Every row comes from one small tree of marks. The marks that hang from a mark follow it in brackets, in the order of their numbers. Every link used is in the known rows. Which tree was each row made from?
In the rows, 128 means zero.
Known rows:
J796{J169}: [149 146 162 146 100 126 116  94 138 147 124 124  97  99 127 138 122 204
 114 122 115]
J796{J169{J264{J46}} J744}: [111 120 166 145 135 127  96 124 125 144 128 115 142  91 134 116 122 219
 122  98  99]
J789{J466{J169{J264{J46}}}}: [139 145 171 112  95 129 138 122 127 136 112 127 113  83 131 139 138 247
  93 105  98]
J89{J406}: [168 142 151 143  93 139 152 101 143 147  95 141  66 101 140 167 108 173
 148 123 128]
J264{J46 J169}: [172 126 162 131  68 156 172 118 145 176  83 123  88 131  95 133 145 196
 127 131 111]
J89{J406 J796{J744}}: [140 125 137 170 110 158 139  89 154 161  99 131  91 106 118 178 112 167
 137 130 126]
J77{J89{J264 J796}}: [140 136 144 147 110 148 162 101 138 129 104 131  74 114 134 150 169 161
 133 133 113]
J744{J796{J169}}: [138 161 146 150 114 145 102  88 133 152 135 122 102  89 126 152 102 209
 107 119  92]
J744{J796}: [153 169 149 139  97 156 127  97 130 155 125 121  85  85 125 154 103 209
 114 121 104]
J89{J264{J46 J169} J406 J796{J744}}: [127  93 119 161 128 173 148 104 157 167  85 137  97 153 107 171 144 141
 149 132 101]
J77{J89}: [164 154 169 142  89 134 166 108 139 133 100 123  75  93 142 142 150 186
 131 126 125]
J169{J264{J46}}: [144 128 166 110  96 135 150 137 110 138 104 135  96  89 133 112 136 214
 142 103 105]
J466{J169{J264{J46}} J789}: [136 129 164 116  92 130 147 154 108 129  79 121 129  89 148 117 128 252
  74  81  81]
J406{J89 J169{J264{J46}}}: [165 135 152 132  93 135 186 119 103 151 128 138 100  86 115 125 172 207
 148 109 130]
J466{J169}: [160 152 162 127  82 133 142 107 127 145 102 120 105  95 124 140 115 224
  99 106 115]
J789{J466}: [161 165 175 130  80 138 140 100 148 149 124 122  78  86 130 160 134 223
  99 132 127]
J169{J264}: [150 145 164 111  91 127 139 118 109 135 119 134  93  87 144 122 131 214
 131 103 118]
J406{J89{J796}}: [160 140 146 151  88 149 174 102 128 152 114 128  84 101  93 154 152 179
 132 138 136]
J77{J89{J264{J46 J169} J406}}: [154 118 142 142 116 145 178 116 149 134  75 142  71 135 145 156 165 142
 160 126 103]

Write each row's tree:
[116 134 164 145 131 121  88 109 124 142 139 114 139  89 143 125 117 219
 114  99 109] -> J796{J169{J264} J744}
[135 120 118 169 129 162 140  78 147 160 121 141  89 122 131 179 139 154
 141 125 124] -> J89{J264 J406{J169} J796{J744}}
[113 110 131 168 135 138 109  90 140 147 113 140 118 107 130 164 119 176
 136 117 105] -> J89{J406 J796{J169{J264} J744}}
[128 114 127 156 119 135 126  86 135 142 105 154  96 112 129 162 127 171
 142 122 101] -> J89{J406 J796{J169{J264}}}
[112 102 132 173 154 146 140 108 153 130  94 135  99 121 138 160 156 143
 152 127  93] -> J77{J89{J264{J46} J406 J796{J169 J744}}}
[103  91 121 172 159 156 115 104 153 146 104 140 107 131 121 164 129 147
 148 125  91] -> J89{J264{J46} J406 J796{J169 J744}}
[141 142 162 116  88 124 139 139 108 127  91 120 126  87 156 126 123 252
  65  80  92] -> J466{J169{J264} J789}
[133 113 132 171 134 156 169 102 149 142  96 138  86 116 137 163 169 148
 155 127 109] -> J77{J89{J264{J46} J406{J169} J796{J744}}}
[127 126 145 160 122 138 136 104 122 147 131 123 125  97 103 144 149 190
 128 122 123] -> J406{J89{J796{J169{J264} J744}}}
[110 100 133 168 139 143 115 102 142 149 104 140 120 109 123 156 122 176
 143 116  97] -> J89{J406 J796{J169{J264{J46}} J744}}
[161 126 131 134 107 147 151  97 146 150  96 146  69 146 139 171 134 146
 148 124 116] -> J89{J264{J169} J406}
[160 136 136 145  89 140 181  93 107 155 136 141  99  93 105 142 178 198
 135 120 136] -> J406{J89{J796} J169{J264}}
[130 103 119 168 133 169 151  98 148 162 107 142  92 125 120 168 144 154
 151 126 112] -> J89{J264{J46} J406{J169} J796{J744}}
[122 114 146 159 125 142 143 116 123 149 122 123 126  98  96 137 153 191
 134 122 115] -> J406{J89{J796{J169{J264{J46}} J744}}}
[137 116 141 167 118 147 172 103 141 145  94 138  96  99 137 156 163 172
 152 121 113] -> J77{J89{J406{J169{J264{J46}}} J796{J744}}}
[113 124 147 158 121 140 104  95 131 152 130 121 129 100 116 139 131 205
 111 117 109] -> J89{J796{J169{J264} J744}}
[144 121 141 154 106 150 176 111 112 163 130 131 120  90  98 134 175 202
 139 116 129] -> J406{J89{J796{J744}} J169{J264{J46}}}
[123 145 144 136 126 142 104 109 118 144 130 130 114  87 129 133 112 217
 120 106  76] -> J744{J796{J169{J264{J46}}}}
[155 127 131 144  98 157 173  98 130 154 115 131  86 136  92 158 172 157
 133 139 127] -> J406{J89{J264{J169} J796}}
[164 138 131 142 112 141 153  90 137 146 118 152  65 116 152 168 134 159
 151 118 126] -> J89{J264 J406{J169}}
